(in the rows, 128 means zero)
Known rows, with every step that occurs:
J > T > K: [139 134 143 170 101  92 139 105 142 106 126 136 130  75  95 137 146  93
 124 133 143 145 170 107 206]
X > K > R: [136 138 124 161 101 117 116 166 129 123 155 164 148 110 117 146 128 129
 142  97 150 151 154 127 182]
K > X > H > R > V: [189 135 103 146 131  75 137 154  77 108 136  94  98  85 145 112 109 144
 149 117 103 186 102 112 169]
K > E: [137 121 123 156 105 146 121 152 142 135 134 154 131 152 132 121 135 140
 141 116 154  97 173 126 163]
E > K > X > H > R > V: [183 134 104 167 118  85 118 172  68  92 149 103  87  90 141 123 119 131
 146 121 115 193 103 125 183]
L > G: [142 161 156 141 122 118  96 136 137 112  72 129 145 180 121 114 134 116
 159  98 114 118 170 110 114]
R > V: [161 172 124 145 127 120 130 150 135 140 151 118  98 126 137  93  98 137
 130 117  92 172 116 102 159]
L > K: [148 172 150 154 117 114  93 154 151  91 116 143 137 131 121 113 149 131
 152 110 102  96 163 113 132]
H > R > K > T: [125 146 137 162  99 136  70 116 125  68 180 151  87 114 137 141 159 109
 141 128 144 168 102  63 188]
Y > K: [159 153 172 150 131 116  83 119 145 109 129 123 115 127 119 115 119 112
 160  86  93 113 109  95 150]
J > T: [122 135 130 153 126  82 161 104 143 116 133 115 136  82  90 115 133 133
 140 126 134 147 184  97 168]
H > X > K > T: [163 149 141 187 101 161  99 115 157 109 184 156 116 109  93 127 142 113
 123  97 133 146 146  73 160]
H > R > K > T > J: [140 140 133 169 138 115 104  87 123  93 185 166  78  86 114 142 158 110
 117 116 133 114  96  96 233]
R > K > T > J: [143 145 141 180 137 140 110  85 139 123 187 175  79 108 110 131 151 108
 111 115 130 113 101  96 231]
R > H: [180 112 132 176 143 106 115 105 115 111 128 129 106 110 140 108 135 153
 117 106  98 170 176  84 121]
E > K > T > J: [135 126 141 203 131 150 105 101 138 132 186 179  88 109  93 144 162  99
  92 132 140 101 135 122 221]
L > K > X > H > R > V: [190 164 107 149 124  74 120 173  80  85 132 104 104  86 151 105 123 141
 163 111  97 173 104 118 168]
L > K > E: [137 167 130 161  95 146  94 181 145 103 128 171 140 153 139 109 155 135
 162 108 145  77 175 134 160]
Y > K > X > H > R > V: [196 155 119 147 132  76 113 155  77  96 140  94  93  83 150 107 107 132
 166  99  92 183  77 109 175]
X > H > R: [181  77 130 143 123  55 141 107  84  65 101  84 130  90 134 154 146 140
 154 111 126 139 142  95 169]
Y > K > T > J: [150 153 161 179 148 138  99  80 150 135 175 167  95 101 104 124 147 102
 117 104 112  88 103 101 211]
T > K > X > H: [208  74 138 185 118 106 145 115  97 148 103 120 125 107 117 141 135 119
 133 125 134 146 145 128 177]
R > H > X: [205 109 116 171 140 106 122 102 108 116 163 108  86  77 125 123 105 175
  91  78  69 152 183  91  95]
J > T > K > X > H > R: [176  80 115 160 121  43 146 114  72  76 107  99 130  46 112 155 152 124
 150 127 145 154 149 119 189]

Rows:
[146 121 131 169  86 149 109 150 141 126 129 170 127 139 132 136 147 107
 130 122 164  99 165 134 198] : T > K > E
[131 121 130 161  90 121 109 152 124 143 153 166 129  98 136 170 130 118
 105 127 142 145 161 139 187] : T > K > R
[140 175 108 145 111 123 124 179 117 157 179 140 103 111 155 116  93 148
 122 118 106 190 123 124 171] : K > R > V
[154 144 144 187 141 137 124  90 155 125 170 178 114 101  84 124 159  99
 117 108 141 100 126 103 226] : X > K > T > J
[143 152 152 185 101 162  96 119 165 110 161 168 132 133  99 119 160  97
 140 117 153 151 139  71 180] : X > K > T
[168 118 123 186 111 111 100 133  97 120 153 163 108  84 158 143 138 139
  99 110 120 190 176 113 161] : T > K > R > H
[195  84 132 188 116  90 162 109  94 140 107 116 130  83 106 136 140 118
 140 128 145 160 156 125 194] : J > T > K > X > H
[192  70 131 201 119 118 130 139  86 138 121 118 113 125 111 142 138 128
 138 124 141 153 150 136 168] : E > K > X > H
[142 128 142 176 148 137 128  80 151 151 171 168 102 103  98 131 151 117
  97 125 126  92 135 107 204] : K > T > J
[183 123 103 184 112  93 127 118  91 115 186 131  95  31 128 145 112 162
  85  86  97 181 195 110 144] : J > T > K > R > H > X
[140 102 120 186 129 135  92 168 119 152 149 152 101 121  88 138 130 126
 116 140 135 130 159 156 129] : E > K > X
[190  89 132 150 136  58 114 124  74  81 109  94 121  77 127 145 138 134
 167 102 117 136 116 112 158] : Y > K > X > H > R
[172 138 115 171  96 145 118 160 139 105 155 156 131 126 108 119 127 133
 149  74 151 101 167 124 174] : H > X > K > E
[165 122 136 182 132 109 119  77 103  87 173 152  81  87 123 145 163 109
 127 110 138 126  91  90 251] : X > H > R > K > T > J
[112 117 121 181  89 135  91 180 110 130 177 164 114 119 127 171 133 129
 110 127 150 153 167 149 176] : E > K > R
[183  68 115 148 135  57 138 122  75  91 105  93 127  79 123 151 140 147
 150 119 128 138 141 117 150] : K > X > H > R
[187 141 114 142 121  73 140 143  85  86 133  86 101  94 154 115 115 139
 152 110 102 187 103  96 185] : X > H > R > V
[160 115 116 177 126 108 109 134  98 128 156 151 111  95 158 130 130 165
 110 105 112 188 182 107 134] : K > R > H
[171 141 135 190 140 136 127  87 148 126 188 169 102  82  79 130 145 112
 103  92 124  95 130 105 211] : H > X > K > T > J
[189 136 110 186 103 141 112 154 123  95 158 159 122 116 122 110 132 141
 145  66 143 126 176 114 165] : R > H > X > K > E
